What can hang from each mark:
K661: K320
K12: K43 K661 K796 K978
K796: K12
K851: K616 K661 K978
K616: K107
K978: K12 K320 K851
K43: K12 K320 K851
K320: K43 K661 K978

Every row comes from one small tree of marks. The marks that hang from a mark follow it in brackets, in the order of their numbers. Every link used is in the known rows. Which tree was each row made from?
Known rows:
K320{K43 K661 K978{K12}}: [-103    1  -25   -9   -2    8  -20   21   -9  -16   19   48   44  -32
  -46   -2  -34  -18  -12   21   30   13    7  -19   -4  -19   30    6
  -41    4  -14   14  -34  -12    0]
K796{K12{K43 K978}}: [-26  -2 -21 -27   6  -2 -28  23   7  -4  11 -18  11  -8 -41  -3 -24   5
 -17  27  -7  -3   6 -12 -20 -10  14 -13  34  -1  12  12 -27 -22 -13]
K661{K320{K43 K978{K851}}}: [-87   6 -22 -11  -7   6 -37  26  -4 -10  15  69  29 -27 -41  -4 -22  -6
  -9  31  15   6  11 -23  -6 -20  15   4 -37   7 -23  13 -23  -7   2]
K978{K320{K43} K851{K616 K661}}: [-89   1 -28  -3  -9   3 -39  10  -2   0  25  71  12   5 -43  -3 -24  -8
  -8  29  24  21  12 -20 -13 -32  16   0 -21   6 -23   9 -21 -11  -9]
K12{K43 K978}: [-30   3 -20 -22   5   4 -25  19   5  -3  10  -3  14  -9 -38   0 -25   1
 -13  17   0   5   8 -13 -16 -16  14  -5  12  -1   7  11 -20 -17  -6]
K978{K320{K43{K12}} K851}: [-95   2 -25 -13  -9   4 -41  19   7  -5   7  79  26 -14 -32  -7 -21 -11
  -6  32  17   6  11 -20 -11 -17  17   2   0   9 -11  15 -29  -9  -3]
K12{K43 K661}: [-43   3 -22 -26   6   1 -26  18   7  -7  11 -17  18  -3 -32  -3 -31   3
 -15  29   2   0  14 -22  -7 -20  11  -7  20   0   5  12 -15 -10  -8]
K320{K43{K851} K661 K978}: [-85  10 -28 -15  -5   4 -17  21 -20 -16  12  50  33 -23 -42  -2 -33 -15
  -5  21  24  13  13 -28 -11 -13  27   7 -25   3 -10  12 -29   1  -1]
K43{K320}: [-25   4 -16 -25   1  -2 -28  19  -1  -3   4  17  11  -9 -26   8 -25   3
  -9  19   6   8   6 -17 -11  -1  20  -5  -4   1   5  10 -12  -3  -1]
K796{K12}: [-12  -3 -14 -30   6 -11 -38  23   8  -2  10  -8   6   1 -25   5 -25   8
 -13  15   0   1   2  -7 -11  -8  21 -13  20   0  11  11  -8 -15 -10]
K796{K12{K43{K320} K978{K851}}}: [-63  -5 -22 -25   1   4 -24  24   2  -7   8  13  14 -17 -46  -7 -18   3
 -16  52  -4  -4   2 -23 -24   7  13 -13  29   1   0  14 -42 -18 -10]
K43{K320{K661 K978} K851}: [-69   9 -27 -21  -6   6 -18  20 -25 -17   5  38  26 -30 -43   2 -29  -6
  -4  23  17  13  16 -30 -17   3  22   3 -18   2  -6  12 -35   6   1]
K43{K12 K320 K851}: [-34   8 -23 -26  -3   1 -23  16 -12  -9  -7  31  16 -18 -28   5 -27   1
  -7  23   7   6   9 -28 -21  12  18   0  16   0   6  14 -22  10   2]
K796{K12{K43}}: [-27  -2 -20 -29   7  -9 -32  22  10  -4  10 -20   9  -2 -31   0 -29   7
 -17  28  -6  -2   6 -14 -12 -11  18 -14  32   0  11  11 -16 -14 -12]
K320{K43 K661 K978{K12{K796}}}: [-106   -9  -26   -9    4    9  -23   24    2  -16   19   29   48  -37
  -50   -5  -38  -19  -16   31   22   12    1  -13   -5  -13   27    5
  -24    2  -13   17  -40  -14    2]
K851{K661{K320} K978}: [-37   3 -22 -11  -6 -11 -39  10   1   0   7  57  14 -11 -49  11 -25   7
  -3   8   7  12  16 -24 -11 -32  10   7 -32   3 -15   5 -11  -3  11]
K851{K616}: [-12   2 -16 -20   7  -2 -28  16   5   2  18  -8   5  11 -24   6 -27   2
 -12   7  11  15   3  -9  -7 -16  14  -8   2  -1   5   9   4  -7 -14]
K978{K320}: [-35   4 -17 -21  -1  -1 -43  17   1  -1  11  12  10  -3 -31   3 -22   5
  -3   2   7   9  16  -9  -9 -27  17  -3   2   5   3  12 -10 -12  -7]
K661{K320}: [-15   6 -15 -22   0  -3 -37  22   2  -2  11  13  14 -11 -32   6 -24   8
 -10   1   5   1  12 -18 -12 -19  12  -2 -13   2   1   9   0  -5   2]
K616{K107}: [-33   0 -16 -26  10   1 -32  13  12   3  10  -9   7   3 -21   5 -27   6
  -8  12  13   9  11 -14  -1 -16  23 -11   2  -4   9  11  15  -9  -2]
K320{K43 K978{K851{K616}}}: [-84   1 -23 -10  -1   7 -28  20   0  -6  21  47  20  -5 -32  -4 -25 -12
 -11  37  21  20   2 -14  -1 -17  17  -3 -22   5 -19  13 -19  -9 -14]
K978{K12{K43}}: [-51  -1 -17 -21   8   3 -26  15   4  -7  13 -16  23 -12 -35   3 -31   3
 -15  16   8   7   5 -15  -7 -19  21  -3   4   1   2  12 -14 -14  -3]
K661{K320{K43 K978}}: [-58  10 -24 -12  -5   4 -34  25  -7 -10  11  47  28 -26 -42  -1 -26  -6
 -11  17  10   6  15 -20  -8 -24  16   4 -34   5 -13  12 -18  -3   0]
K978{K12 K851{K616 K661}}: [-65  -6 -19 -10   2   3 -35   8   1  -1  25  34  12  -1 -37   6 -27   2
 -13  21  27  23  -3 -14  -9 -19  19  -2 -23   1 -19  10 -13 -16  -3]
K978{K12 K851}: [-66  -6 -10 -20   5   3 -34  16   4  -5  15  17  20 -12 -29   5 -23   3
  -8  17  19  10  -4 -11  -4 -13  24  -2 -12   4  -9  13 -11 -19   1]
K12{K43 K661 K796 K978{K320}}: [-62  -6 -28 -20   7  15 -33  21   9  -8  14 -30  26 -16 -57 -14 -27   1
 -13  33  -7  -2  19 -13 -21 -25   2  -5  42   1   4  19 -40 -20 -12]
K661{K320{K43 K978{K12{K796}}}}: [-82  -4 -23 -10   3  12 -33  25   0 -14  15  18  43 -40 -54  -4 -32  -7
 -17  24  10   6   6 -13  -8 -20  17   6 -24   3 -16  18 -29  -9   4]
K12{K796}: [-20  -7 -15 -25  11  -4 -37  22  17  -1  10 -14  13  -6 -25   4 -29   3
 -12  16   0   8  -1  -3  -7  -9  18  -7  15  -1   8  12  -7 -12  -1]

Write each row's tree:
[-28   6 -26 -20  -4  -5 -36  11  -7  -4   0  52  10 -12 -28   9 -30   3
  -7  14  13  15  11 -23 -21  -6  19   4   0   0  -3  10 -18   3   7] | K43{K12 K851{K661}}
[-67  -1 -19 -21   6  11 -32  18  -6 -15  13  -3  28 -25 -40  -1 -30   0
 -10  21  16  11  10 -11  -2 -23  18   0 -11   2  -7  18 -25 -14  -6] | K320{K978{K12{K661}}}
[-44   8 -25 -10  -9  -4 -37  18  -2  -3  15  63  19 -13 -43   6 -29  -3
 -13  15  14   7  14 -26 -17 -26  18   6 -38   2 -14   6 -12  -3   9] | K851{K661{K320{K43}}}
[-76   1 -24 -15  -8   3 -42  17  -8  -7   7  83  11 -26 -36   5 -23  -1
  -8  43  15  22   9 -20 -11  -4  17   0 -35   6 -24  11 -36  -7   6] | K43{K320{K978{K851{K661}}}}
[-58 -10 -17 -19  11   8 -38  21   5 -11  12  -8  28 -30 -39   2 -31  -1
 -13  19   8  15   0   1  -3 -13  20  -1  -5   2  -5  19 -26 -16   0] | K320{K978{K12{K796}}}
[-68  -5 -27 -15   2   4 -36  26  13 -10   1  46  33 -30 -32  -5 -33 -15
 -15  40   6  11   3  -8  -7  -5  17   1   4   3  -6  19 -34  -5   0] | K320{K43{K12{K796}} K978}
[-72  -3 -25  -4  -2   1 -34  -2  -5  -2  19  33  16  -1 -58   6 -27   1
  -2   6  20  27  15 -13  -9 -44  14   5 -17   4 -18  11 -20 -11  -7] | K851{K616 K661 K978{K12 K320}}
[-66   4 -25 -19  -5   4 -25  23 -10 -12   8  48  27 -29 -39   1 -29  -9
  -8  26  16  13  14 -23 -10  -1  19   0 -28   4  -7  12 -34  -3  -1] | K43{K320{K661 K978}}
[-88  -3 -20 -13   1  15 -25  16 -11 -11  16  28  23 -22 -41   0 -23  -3
 -12  35  22  22   1 -15  -5  -3  16  -3 -21   4 -19  17 -29  -8 -10] | K43{K320{K978{K12 K851{K616}}}}
[-60   0 -20 -12   4   5 -19   9  -3  -8  19 -11  31  -8 -59   0 -28   4
  -8  11  15   6  12 -26  -6 -35   3   3  -8   0 -11  13 -10  -4  -9] | K851{K616 K978{K12{K661{K320}}}}
[-59   4 -22 -10  -4  -3 -29   3 -19  -9   9  38  23 -22 -61  12 -28   9
  -1   2  16  13  15 -32 -17 -30  16  13 -28   1 -19   9 -16   1  14] | K43{K851{K661{K320} K978{K12}}}
[-56  -2 -23 -17   3   4 -30  26  10  -9  15   0  33 -16 -46  -6 -32  -3
 -17  30   3  -7  10 -23 -13 -19   9   0   4  -1  -3  14 -17  -5   0] | K12{K661{K320{K43}} K796}
[-80  -1 -24 -10  -4  12 -28  18  -3  -2  28  39  21  -6 -51  -8 -18  -7
  -5  16  24  12  12 -18 -20 -20   8  -3  -7   5 -10  13 -29 -20 -16] | K12{K978{K320{K661} K851{K616}}}
[-53   7 -29 -20  -7   8 -11  20 -16 -12  -1  51  29 -31 -45  -1 -26  -9
  -7  22  16   3  11 -34 -33  16  16   4   5  -1   4  14 -42   3   3] | K43{K12{K978} K320{K661} K851}
[-74   5 -29 -14   0   8 -30   8 -21 -15  10  20  22 -28 -50   4 -34   3
 -11  22  13  21  15 -23 -14 -22  23   7 -13   1 -16  13 -35  -5   3] | K320{K978{K12{K43{K851{K661}}}}}
[-82  -4 -14 -17   3   8 -38  18  -3 -11  15  32  24 -26 -33   2 -23   0
  -8  24  20  17   1  -8   0 -16  22   0 -24   6 -17  17 -24 -18  -1] | K320{K978{K12 K851}}
[-84  -9 -26 -19   9  13 -34  16   8 -12  16 -41  34 -19 -55 -10 -33   3
 -16  31   1  -1  16 -14 -11 -29  10  -3  34   2  -1  20 -34 -17  -9] | K978{K12{K43 K661 K796} K320}
[-55  -2 -25 -15   3  11 -25  27   7  -9  17   3  35 -23 -58 -10 -28  -6
 -16  30   2  -8   8 -21 -22 -17   5   1   6  -2  -3  16 -27 -12  -1] | K12{K661{K320{K43}} K796 K978}
[-63   9 -29 -21  -3   9  -4  18 -20 -13   7  15  27 -24 -54  -3 -28  -5
  -9  27   9   2  15 -38 -30   5  17   1   8  -2   3  11 -41  -1  -2] | K12{K43{K320{K661} K851} K978}
[-93   6 -28 -15  -2   9 -20  12 -19 -15  17   0  34 -22 -56  -4 -32  -1
  -7   9  18   5  22 -31 -19 -25  22   5   6   4  -4  13 -31  -7  -4] | K978{K12{K43{K851}} K320{K661}}
[-55   2 -26 -27   2  -9 -14  12 -11 -11  -4  -4  14 -10 -51   2 -27   7
  -6  39  -8   1  11 -33 -18  -2  17  -6  40   0   4  11 -32   4  -7] | K796{K12{K43{K320 K851{K978}}}}
[-40   2 -25 -32   7  -3 -23  19  -7 -13  10 -42  14  -3 -41  -5 -32  11
 -14  34  -4  -8  14 -28 -18 -10  15 -11  51  -3  11  14 -23  -6 -14] | K796{K12{K43{K851} K661}}
[-71 -11 -20 -20   9  11 -39  17   6 -10  16 -30  30 -17 -50  -5 -30   4
 -10  19   7   3  11  -7 -10 -27  13  -2  21   3   0  21 -26 -18  -7] | K978{K12{K661 K796} K320}
[-48  -2 -26 -31   4  -1 -23  22   1 -11   5 -23  17 -10 -42  -6 -30   6
 -19  50  -7  -9  13 -27 -17  -1  12 -14  40  -1   9  14 -33  -7 -14] | K796{K12{K43{K320} K661}}
[-111   -1  -24  -10   -1    6  -24    8   -4  -12   13   24   38  -13
  -60   -5  -28   -8   -1   23   18    7   17  -23   -3  -44   19    7
   -6    7  -12   16  -30  -12   -6] | K851{K978{K12{K661} K320{K43}}}
[-36  -9 -23 -24   8   9 -32  24  17  -6   5   0  26 -21 -39  -7 -28  -3
 -15  32   0  -1   3 -10 -20  -1   5  -5  35  -2   9  20 -33 -15  -3] | K43{K12{K661 K796 K978}}
[-44  12 -32 -13 -12   3 -43  16 -19 -11   0  72  20 -36 -44   5 -28   4
  -8  15  11  13  23 -29 -22 -13   9   9 -22   3 -17  13 -30   9  10] | K43{K12 K851{K661{K320{K978}}}}
[-31   8 -23 -24   4   5 -18  16 -11  -7   8 -13  13 -10 -42   0 -25   4
  -9  14   1   5  10 -22 -22 -11  16  -1  22  -2   7  12 -20  -9  -6] | K12{K43{K851} K978}
[-72   8 -29 -16  -6   0 -15  20  -8 -11   6  60  34 -18 -34  -1 -34 -16
  -8  21  24   4  10 -34 -18  -2  25   6  -4   1  -1  11 -26   5   2] | K320{K43{K12 K851} K661}
[-46 -12 -23 -10   5   6 -37  16  13   3  24  26   9  -3 -43   0 -24  -1
 -14  33  11  21  -6  -6 -20 -10   8  -6   1  -2 -13  12 -24 -21  -5] | K12{K796 K978{K851{K616 K661}}}
[-106    1  -27   -6   -5    7  -21   22   -3  -10   27   65   31  -12
  -40   -8  -29  -19  -11   38   31   18    4  -23   -4  -15   18    0
  -34    5  -22   11  -28   -9  -11] | K320{K43 K661 K978{K851{K616}}}
[-31  -1 -24 -16   7   1 -32   4   9   8  20   8   1  14 -30   7 -31   5
 -13  16  21  22  12 -16  -6 -22  18 -10  -9  -6  -2   8  13  -6  -6] | K851{K616{K107} K661}
